Known rows, with every way that one mark hangs from another:
q359(q242(q21 q696)): [  6  -4   1 -17  -5  14  10 -15   8  10  11  -6  -3  -6   9  -2  17  10
  10   3  -6  29]
q242(q359 q528 q550(q365(q21)) q696): [  7  -5   5 -16   6  12  12 -10  -4  -6   1  -9  -4  -3   6   1  12  14
   3  11  -7  29]
q21(q242(q550(q365))): [  0  -7  -8 -22   9  23  -6 -16   3  -1   3  -8  -8  -5   9   5   5   9
   7   1  -6  28]
q132(q395(q365(q21(q242(q696)) q359))): [  0  -8  12  -8   3  15   9 -23  11   4  -1 -13  -4   2  10  11   8   2
   1   2  -5  23]
q242(q359 q550(q365(q21)) q696): [  7  -6   4 -17   4  18   8 -15  -1  -5   2 -10  -6   0   6  -2   5  15
  11   8  -6  28]
q21(q242): [ -2  -7  -8 -14  14  19  -6 -10   7   8   0  -5   3  -4  10   7  10   4
   5  -4   0  33]
q132(q395(q148)): [  4  -6   0 -14  15  26   7 -13   6   5  -6 -13   9  -6  16   6   1  -2
  -1  -1  -7  22]
q21(q242(q359 q696)): [ -3  -9  -3 -13   5  11   1  -7   2  -1   1  -6   4  -3  10   6  18   9
   1  -4   6  33]
q395(q132): [  4  -5  -2  -8  12  15  -2  -7   1   7  -6  -4   5  -9   9   4   1   3
   8   0 -11  32]
q395(q132 q148 q365(q359(q242) q696)): [  4  -7  11  -2  -7  -4   2 -32   5   4 -22 -11   4  -6  10   7  -4   4
  -7   9 -15  27]
q242(q21 q359(q365(q696)) q528 q550): [ 15  -8  12 -17   1   9   8 -13  -7  -5   3 -12  -6  -5   4   0  11  10
  -6   8  -9  20]
q365(q528 q696): [  4 -10   5  -8  18  20  -2  -7   6   5 -16 -10   5  -2  11   0  12   5
   0   0 -12  37]
q21(q242(q359 q528 q550)): [  0  -8  -2 -13  13   2   0  -7  -5   0   4  -8   2  -6   5   9  16  11
 -11   0   2  26]
q148(q395(q132 q365(q21 q359 q528 q696))): [  9 -10  23   4   7   7   0 -22   5   6 -20 -14  -6   2   5   3  -1   3
  -5  13 -22  34]
q365(q21 q359(q242) q696): [  4  -8  11  -1   5  12   2 -25  11  14  -9 -12   1   0   6  -1   7  13
   3   4  -4  33]
q395(q365(q359 q528)): [  0  -9   4  -3  19   6   0 -11   0   5 -19 -17   5  -6   8  10   1  -1
   5   2  -9  30]
q365(q21 q359(q242(q550)) q528 q696): [  6 -10  18  -1   9   2   1 -27   7  12 -10 -18  -4   1   1  -1  10  20
  -7   5 -12  32]
q365(q21 q359): [  1  -7   4  -2  19  14   2 -15   5  12  -7 -12   4  -3   5   1   1   6
  12   1  -2  32]
q132(q395): [  5  -6   1 -13  16  32   4  -5   5   6   2 -13   6  -7  14   5   4  -1
   6  -4  -7  24]
q395(q148 q365(q359(q242) q528 q696)): [  2 -10  11  -3   4  -2   2 -30   5   5 -27 -18   6  -2  11   8   4   5
 -10   7 -11  30]
q148(q395(q132 q365)): [  9  -5   4 -11   4  22   1 -13   2   4  -3  -6  -3  -7  12   6  -4  -4
   5   8 -19  28]
q395(q148): [  2  -6  -6 -14  16  18   3 -15   5   6 -10  -7  10  -5  13   3   1   1
   4   1  -6  30]
q132(q395(q148 q365(q21 q696))): [ 12  -7  11 -11   7  26  12 -28  13   3 -14 -10   2   6  15   2  -5  -2
  -4   9 -18  21]

Rows:
[  7  -6  19  -2  -7   4   4 -20   2   6 -11 -11  -3  -8  10   8   9   2
 -11  14 -17  29]	q148(q395(q132 q365(q359(q242(q528)) q696)))
[  4  -7  -1 -17  17  20  -3  -9  -1  -1  -7 -15  -4  -7   9   3   3   8
   7   3 -14  31]	q242(q550(q365(q528)))
[ -6  -7   8  -6  11   2   5 -15   7   9  -4  -7   0  -1   5   8  22   9
  -2   3   1  36]	q365(q21(q242(q528 q696)) q359)
[  4  -7   9  -4   5  13   0 -14   0   4  -8 -11  -2  -8   9   8  -5  -4
   5   8 -14  27]	q148(q395(q132 q365(q359)))
[  2  -8   2 -19   6  19  -3 -15   4  -5  -4  -5  -7  -3  10   5  16  10
  -6   6 -10  31]	q21(q242(q528 q550(q365(q696))))
[  1  -6   4 -14  -8  11   6 -17   2   3   3 -15  -6  -9   8   1  11   9
  17   6  -1  29]	q550(q365(q359(q242(q21 q696))))
[  0  -6  -3 -17  15  10   0 -11   3   5   4  -5  -1  -6   7   8  17   9
  -7   1  -6  29]	q21(q242(q528 q550))
[ 11  -5   5 -11  13  29   9 -17   8   7  -1 -12   0   0  12   6  -5  -3
   8   4 -14  21]	q132(q395(q365(q21)))
[ 11  -1   7 -17   5  12   4 -28   2  12   6 -12  -8  -5   6   7   7  13
  -2   7 -14  25]	q359(q242(q528 q550) q365(q21))
[  2 -10   5  -5  16  13  -6 -18  12  10 -13  -8  -2   6   7   2  14  11
  -6   1  -8  39]	q365(q21(q242) q528 q696)
[  8 -10   8  -9  12  15  -4  -9  -4  -2 -17 -17   2  -3  10   5   7   7
  -2  -1  -6  32]	q242(q359(q365(q528 q696)))
[  7  -9   8  -5  19  18   0 -14   9  10 -16  -9   2   4   7  -3   8   9
   1   4 -13  37]	q365(q21 q528 q696)
[ -1  -9   0 -18   4   9   3 -12   1  -3   8  -6  -2  -2   7   4  18  14
  -3  -2   1  28]	q21(q242(q359 q550 q696))
[  7  -7  16   3  12   5  -1 -19   1   9 -15 -16  -5  -2   5   7  -5   0
   0  11 -18  32]	q148(q395(q132 q365(q21 q359 q528)))
[  6  -5   8 -20   5  10   9 -10  -7  -6   3 -11  -2  -8   8   8  16  10
  -4   3  -7  24]	q242(q359(q365) q528 q550 q696)
[  1  -7   8  -7   1  12   0 -14   1   3 -14 -14   1  -9  11   5  13   9
   1   7  -4  33]	q550(q365(q359(q242(q528)) q696))
[  6  -6   0 -15  10  24  10 -18   6   1  -9 -13   7  -4  18   9  -5  -7
   0   4 -13  18]	q132(q395(q148 q365))
[  5  -4  -3 -11   7   7   3 -21   2   2 -16  -5   7  -6  12   8 -10  -4
   2   7 -18  26]	q395(q132 q148 q365)
[  2 -10  13   2   8  -6   0 -23   1  -1 -34 -14   6  -3   9   7  -3   0
  -9   8 -19  31]	q395(q132 q148 q365(q359 q528 q696))
[  1  -8   8  -6  13   1  -2 -18   1  11  -5 -20   1  -9   4   6  10  14
  -3  -1  -6  29]	q365(q359(q242(q550)) q528)
[ 12 -10   9  -9   6  10  -1 -10  -5  -2  -9 -17  -2  -2   6   1   8   7
   0   2  -6  28]	q242(q21 q359(q365(q528 q696)))
[ 10  -4   4 -12  12  23  12 -25   9   6  -8 -13   4   2  14   7  -9  -4
   1   7 -14  19]	q132(q395(q148 q365(q21)))
[ 14  -6  14  -7   1  23   4 -23   9   5  -8  -3  -8   4   9  -1  -4   1
   1  14 -24  30]	q148(q395(q132 q365(q21 q696)))
